Each row comes from the steps of one walk. Every step used is in the known rows, and no mark comes twice. Write the walk behind each row, first mark first.
In the rows, zero is written as 128.
Known rows:
Y > H > D > K: [177 113 124 139  93 110 193 132 188 165  87 133 124  86 112 169 129 130
 124 125]
H > D: [133 124 130 134 186 133 150 160 132 115  90 117 119  73  99 146 121 142
 150 115]
L > E > Y: [145 106 106 119 155 162  89 118 100 126 152 137 102 140 139 118  96 148
  92 161]
K > H > M > Y: [ 72 133 115 167 140 162 134 147 121 150 135  89 179 118 158  93 174 112
 152  78]
Y > H > L: [164 142 113 112 119  94 106 149 169 117 111 137 149  91  94 116 127  91
 132 190]
M > H > D > K: [136 137 137 192 155  92 210 118 135 138  77 110 127  70 116 180 142 145
 123  92]
Y > H > D: [153 115 142 128 134 132 144 164 150 123  71 151 135  71 106 115 114 111
 127 150]
D > H > L > E: [181 144 137 117 122 124 112 168 119 106 123 170  99 130 118 130 111 131
 143 171]
L > E: [164 147 118 144 143 122 128 120 105 136 159 159 111 170 140 126 117 108
  98 142]
E > H > M > Y: [ 40 114 104 130 139 182  85 140 149  97 138 116 117 132 145 126 142  76
 134  25]
L > H > D > K: [177 124 148 160  70  92 200 123 157 160 102 119 127 112 106 169 126 158
 158 134]
M > H: [104 150 114 198 173  94 152 126  66 116 109 131 156  92 123 127 135  94
  81 120]
L > E > H > K: [ 95 148 130  95 137 128  98 114 104 124 164 154 107 191 176 144 113 141
 182  75]
D > K > H > M: [106 131  96 136 108  75 188 111 111 226 155  83 177 126 173 118 174 177
 173  76]
D > K > H > L: [162 164 112 167 125  66 164 115 136 164 126  79 151 100 103 161 169 171
 189 144]
K > H > L: [139 169 123 156 163  82 126 140  98 132 124  93 159  91  99 119 161 154
 189 162]
E > L > H: [138 122 111 138  39 128 137 100 126 102 144 146 122 160  81 112 114 133
 134 182]
M > Y: [119 126  94 181 150 186 127 147 161 101 134 110 137 113 108 149 146  63
  95 101]
L > E > M > Y: [120 108 152 125 138 186 108 125 133 109 151 127 108 171 139 140 133 110
  64 113]
Y > H: [157 119  93 132  96 117 131 143 133 151 122 159 152 113 119 110 120  74
  87 160]

Which walk is each row?
[133 119 155 124  84 143 149 125 140  82  92 141 106 114  71 119 106 163
 168 169]	E > L > H > D
[117 137 123 138 134 127  83 117  77 105 150 177  62 180 129 138 103 105
 110  84]	L > E > H
[ 80 115 119 127  54 183 119 116 175  95 141 119 143 154 125  91 134  98
 140 120]	E > L > H > M > Y
[152 122 125  99 165 147  70 121 129  97 139 119 100 118 121 122  97 152
 126 185]	H > L > E > Y
[161 120 173  55 112 101  91 118 130 132 137 148 116 160 132 110 114 145
  90 188]	Y > H > L > E > M
[166  83 117 122  96 143 165 124 187 159  85 119 119  68 112 162 114 158
 124 137]	E > Y > H > D > K
[144 101 157 114  82 181 101 130 150 125 128 165 127 167 138 107 121  76
  43 152]	L > E > M > Y > H
[ 52 115  91  89 143 114  95 128 101 138 150 128 112 132 149 118 129 122
 153  37]	E > H > M
[115  90 117  65  99 142  88 126 133 166 143 153 147 135 185  57  97 125
 102 158]	L > E > Y > H > M
[112 134 119  92  52 126 147  98 145 124 158 125 161 171 134 124 119 165
 202 161]	E > L > H > K
[118 170 131 171 191  75 122 130 104  85  97 111 152  68  97 134 138 109
 127 155]	M > H > L
[127 142 152 168 179 119 163 159  81 140  83 109 143  76 111 119 149 178
 178 119]	K > H > D
[137 107 148  82 140 121 118 111  84 152 162 140 108 180 145 134 117 157
  77 134]	L > E > M
[147 126 160  57 155 102  99 115 116 125 154 124 105 162 126 138 121 166
 110 163]	H > L > E > M
[141 134 173 142 114 145 135 105 150 136 143  90 121 165 132 158 166 162
 121 122]	D > K > H > L > E > M > Y
[ 62 128 128 129 132 185  79 128 138  95 144 145  94 169 162 113 127  75
 120  44]	L > E > H > M > Y
[ 86 141 173  99 165  97 143 100  70 145 139 127 169 163 197 124 130 170
 129 117]	L > E > M > H > K
[170 164 138 124 158 102 106 124 134 103 140 142 109 145 123 127 116 116
 132 172]	H > L > E
[ 78 120  96 135 146 172 125 147 169 124 138  99 156 114 151 117 152  78
 124  73]	H > M > Y
